Known rows, with every step that occurs:
E > Q: [-11   2   2   2  -1  -1   1  -2  -4   0 -21   9   2 -28 -10  -3  12   2
  -3  -4  -5   1  16   4  -3   8]
Q > C > U > H: [ -3  -5   1   5   3   3  24 -27  16  -5  40 -13  12 -36  -7 -31   4  -2
  10  10   2 -25   7  23   3  -2]
S > U > H > Q > E: [ -5  11  -2  19   3  -1  25 -22  25  -6  -1  16   7 -20 -19 -31  31 -15
  17  40 -28 -29  -5  14  17  -7]
C > R: [  9  -1  -4   3  -5 -11   8   3   6  14  -6   1   0 -10   0  -9  -9  -5
   8  -7   5  -8   9   2   4  -1]
E > Q > C: [-20  -6  -1  12   0   3   9 -10  -7   1  -8   3  10 -27  -3  -4  13   1
   3  -1  -9 -11  16  -3   0  22]
H > Q > C > R: [-18  -9  -5  16  -4  -9  21  13   9  30   4  -6  19 -23   7 -21   5 -12
  19  -4  -9 -37   8   2  13  24]
Z > U > C > R: [  0   3  -7  20  -2  -3  24 -14  22   7 -38  -4  15 -28 -22 -38  -7  -7
   1   4  11  -9  26   7  12   2]
U > S > R: [  3  -1  20 -18  -9   7 -10  24   6 -18 -14  27   3  15  -8  -5   7  -2
  -1   1  -4   2   0   4  13  -5]
Z > U > S > R: [ -4  -1  22 -16  -7  12  -2  28   8 -26 -26  25  11  -5 -20 -17   9  -2
 -14  -1  -3  14  14  -2  19  -8]
Q > C > R > S > U > Z: [  3 -14  22  15  -8  -6  18 -44   2 -24  10  20  13 -26   0 -21   1 -11
  -5  -4  -9 -14  -2 -10  15  10]
R > S > U: [ -5   3  14  13  -1   2   5 -25   5 -19 -17  22   7  10 -13  -5   3 -21
 -15   4  -9   0 -22  -7   7  -6]
R > C > U: [ 14   3  -2  -2  -2  -1   5   2  11  -4  13  -1  15 -30  -6 -31   2   2
  -6  -8  -1   0 -12   3   6 -10]
R > C > U > S: [  6   3  11 -14  -9   2   5  16  22 -15   2  18  13 -21 -13 -34  -3   0
   0  -3   2   7 -15   4  15 -15]
L > R > C > U: [ 31   4   1   3  -2  -1   4  -1  16   5   9  -8  19 -35 -14 -33   9  -9
 -15   1   8 -26  -9  11   9 -12]
L > R: [ 17   1   4   6   0  -1  -1  -2   4   9  -6  -7   4  -5  -8  -2   5 -12
  -9  10   8 -28   3   7   3  -2]
S > U > C > R: [ 13   6  -3  22  -2  -7  22 -31  30  -4 -49  18   9 -14 -16 -31   5 -13
  10   8  -1 -31  -1   7  14   4]
H > U > S > R > C: [ 10   3  17 -14 -10  10 -14  36  20  -4  -6  26  23  -7  -8 -37   8   9
  -7 -10   3  15 -14  -1  28  -9]
S > R > C > U > Z: [ 33  -7  19 -20  -9   5  -8  -3  -1 -29  33   9  19 -49  -1 -38  20  20
 -17 -16  -8   5   1   9  12  -7]
C > U > S: [ -2   0  15 -21  -6   4  13  25  17 -21  19  13   2 -15 -16 -19  -8 -14
   4  -6   5   1  -1  11  11 -12]
E > Q > C > R > S > U: [-15  -5  10  29  -5  -7  22 -32   5  -3 -32  28  16 -29 -16 -19   8 -26
  -5  -5 -13 -19   4  -7  12  14]
Q > H: [ -4  -5   0   5   4  -4  -2  -5   1   1   9   0   0   5   6  -3  -9   2
   4  18 -14 -16 -10  11  -2  10]
S > R > C > U > H > Q: [  8   6   9  -1  -5   3   4  -2  24   8   7   4  31 -46  -9 -58  32   9
  -1   6 -12 -27  -5  34  17  -9]
L > R > S > U > C: [ 10   8  12  33   0   5  13 -49  25 -10 -40  12  18   5 -28 -24   9 -35
 -19  26   5 -41 -16  13  11  -2]
H > U > S: [-10   1  14 -15  -5   8   5  36  20  -2  12  15   6  -5 -10 -19 -10  -7
   3  -8  11  11  -2   3  19  -7]
L > R > S > U: [ 12   4  19  20  -1   2   5 -27  10  -8 -24  15  11   4 -20  -9   9 -34
 -24  12   0 -27 -19   1  10  -9]
H > U > C > R: [  5   3  -8  13  -3  -3  20   3  30  22  -1  -6  14 -25 -12 -42 -12 -10
  11  -7  19 -15  12  16  16   3]
C > R > S > U > H > Q: [-10   7  13  24  -5 -10  24 -35  30  15 -32  21  18 -20 -15 -39  11 -21
   5  15 -10 -32  -9  22  17  -6]
H > U > Z: [  6  -7  15 -14  -2   7   2   6   3  -9  47  -2   7 -39   2 -20   2  13
  -6 -18   7  11  10   3  11   1]
H > Q: [-19   0   1   3  -1   0   6  19   7  14  -1  -1  12 -12   1 -11  12  -6
   5   0 -11 -15  -1   6   7  11]
Z > U: [ -7   0   2   2   2   4   8   4   2  -8 -14  -3   8 -20 -14 -12   2  -1
 -13  -3   0  11  13  -4   6  -3]

Rows:
[ 26   6   6  -5  -4   3  -2 -19  17  -7   7   4  20 -34 -10 -46  21  15
  -6   5  -1  -9  -3  26  10 -19] : S > R > C > U > H
[-14  -4  14 -10   0   3   3  30  21  -1  22  15   5   0  -5 -23 -18  -4
   7   9  -3  -3 -12  14  17   2] : Q > H > U > S
[  8   8   9   9   3   1  11 -43  22 -14 -26  18   1 -14 -11 -18  17   2
   4  20  -7 -16  -9  13   7 -11] : S > U > H
[ 12   3  16 -12 -12   6 -19  15  11 -12 -31  30  16   9  -4 -21  12  13
  -4   3  -4   8 -13  -3  17  -7] : U > S > R > C
[-14   3 -10  10   1  -2  14  22   3   6  26  -4   5  -6  -7 -11  14 -18
  13  20 -21 -13   4   1  11   4] : H > Q > E
[-30   0  15  30   1   3  23 -45  21   1 -10  14  27 -13  -8 -31  22 -18
   2  26 -18 -37 -17  13  15  10] : R > S > U > H > Q > C
[  2   7   1  18   2   5  14 -35  25 -18 -42  17   8  -4 -16 -22  13 -10
   2  17  -6 -23 -12   5   9   4] : S > U > C
[-10   4  -3  16   3   8  17 -17  17  -7 -30  -7  15 -20 -22 -30   1  -2
  -8  12   6  -3  17   6   8   3] : Z > U > C
[  7   2 -10  17  -4  -7  16 -19  21  14 -28  -2   7 -10  -9 -26  -9  -5
  15   6  11 -22  12  12   5   5] : U > C > R
[ 20   2   3   0  -6   3 -20   2  -1  -2 -20  12  16  -2   3 -17  18  15
 -11  -1  -8   2 -11  -3   9  -3] : S > R > C
[  5  -2  17  -9  -6   6 -16  31  21  -3   2  26  22  -1  -2 -40   1  12
  -3   8 -11  -1 -23   9  26   1] : Q > H > U > S > R > C
[-28  -8  -1  12   0   2  14  10   4  15  10  -7  19 -14   7 -12  13  -7
  10   3 -14 -29  -1   0   9  25] : H > Q > C
[ -7   6   8  27   0   6  14 -46  21 -19 -37  19  14  10 -20 -23   3 -22
 -10  18  -3 -14 -19   6   8   0] : R > S > U > C
[ 13  -9  16 -20  -3   3  11  -4   0 -27  53  -3   2 -49  -4 -20   3   4
  -6 -15   1   1  12  13   2  -5] : C > U > Z
[-18  -3   2   3   5   1   4  14   6  11  13   4   8 -38  -7 -23   0   0
  -2  -1 -11  -7   6  18   7  15] : E > Q > H > U
[  2  11 -10  12   0  -3  23  -7  27   7  37  -5  20 -44 -17 -57  20  -6
  14  28 -17 -20  -4  23  16 -15] : R > C > U > H > Q > E
[-16   5   3   8   1  -1  11 -13  19  19  -5  -2  12 -19  -2 -25  15   5
  12  19  -6 -24   4  26   5   2] : U > H > Q
[-18   8  -6  17   5   2  27  -4  18   5  10  -7  15 -34 -25 -38  20  -8
   7  35 -16  -8  22  15  16  -8] : Z > U > H > Q > E
[ -2  -2  10  30  -3  -7  25 -60  21   0 -17  16  15 -10 -10 -30   1 -17
   5  17  -2 -28  -6   8  13  -2] : Q > C > R > S > U > H
[-24 -10   1   4   1   3  27  21  10   4  42 -12  22 -38  -2 -28  12 -19
   6  -8 -13 -33   1  11  11  18] : H > Q > C > U
[  1  -9  -5  13  -3  -8  15  -5   3  15   6  -4   8 -11   6  -9  -7  -6
  14  -4   2 -21  10  -5   6  14] : Q > C > R
[ 25   4  15  -8  -9   2   5  14  27  -5  -4  12  17 -25 -21 -37   2 -12
  -9   6  10 -21 -12  10  17 -17] : L > R > C > U > S
[ -6   4  -5  10   2   9  13   0  24   9   6  -9  14 -16 -12 -33  -3  -5
   3   0  14  -8   3  13  12   4] : H > U > C
[-11  -3  -1  26  -1  -6  18 -14  27  23  13  -3  19  -5 -11 -46 -29 -19
   3  11   7 -23  -6  28  14   8] : Q > H > U > C > R > S
[-26  -3   1  17   2   2  18 -21  17  20   8  -8  20 -21   4 -26  18   3
  17  21  -9 -35   4  18   7  16] : U > H > Q > C
[-16  -8   1   1   1   3  22   2   0  -9  24  -3  12 -55 -13 -20  12 -13
  -1 -13  -7 -17  17   8   3  14] : E > Q > C > U
[  7   0  11  14  -3   0  -1 -14   1  10  -2  -3   9   9 -13  -3  -4 -25
 -21  10  11 -18  -4   6   2  -8] : L > R > S
[ 14  -6  25   6  -9  -8  11 -37   5 -22  -3  27   6 -24  -7 -19  -1 -10
  -9  -8  -4  -2  -3  -3  12  -4] : C > R > S > U > Z
[-26  -4   6  30  -5  -9  24 -30  18  33   5  -4  24 -17   0 -35   0 -14
  14  15  -2 -36   6  21  11  11] : U > H > Q > C > R > S
[-12  -9  21 -16  -9  11  11  25   5 -27  10  24  16 -39 -20 -25  19 -15
  -1 -11 -10 -14  18  11  16  10] : E > Q > C > U > S > R
[ -1  -2   5  12  -7 -10   7  -9   1  14  -1   4   5   6  -6 -10 -18 -17
  -3  -6   7   1   1   2   4  -6] : C > R > S
[  0  -2  -8  18   2  -7  18  -2  31  24   8  -7  13 -21  -7 -46 -19  -8
  15  10   4 -30   2  27  14  13] : Q > H > U > C > R
[-10  -2  -5  14   6   4  11  -5  25   9  15  -8  13 -12  -6 -36 -11  -3
   7  17  -1 -24  -7  25  10  14] : Q > H > U > C
[ 26   6   0  14  -3  -2  -9 -13  10  16 -23  -3  16 -12  -5 -18   9   2
 -12  13   7 -22 -11  -1   7  -4] : L > R > C
[  6   4  19  -9 -10  10 -10  19  13 -20 -44  28  24 -10 -17 -33  13  12
 -18   2  -5  21   0  -8  24 -10] : Z > U > S > R > C
[  6   2  10  17  -6  -9  13 -23  11  -6 -26  24   6   0 -12 -14  -6 -26
  -7  -5  -4  -8 -12  -3  12  -8] : C > R > S > U
[-26  -3  16 -10  -1   3   5  28  16   0   1  23   7 -29 -14 -26  -6  -4
   5   5  -9  -2   3  17  15  11] : E > Q > H > U > S
[  8   6  13  21  -4 -10  18 -53  23  -1 -30  23   7  -8 -16 -28  -1 -15
   0  14   1 -16  -7  14  11 -17] : C > R > S > U > H
[ 24   0   5  -9  -5   4  -6  12   5 -12  12   6  20 -27  -7 -32  16   5
 -14 -12  -6  -3  -9   9  12 -11] : S > R > C > U
[-23  -7  15 -10  -5   6  23  16  10 -19  11  17  11 -43 -19 -23   6 -15
   6  -8  -4 -11  15   7  10  10] : E > Q > C > U > S
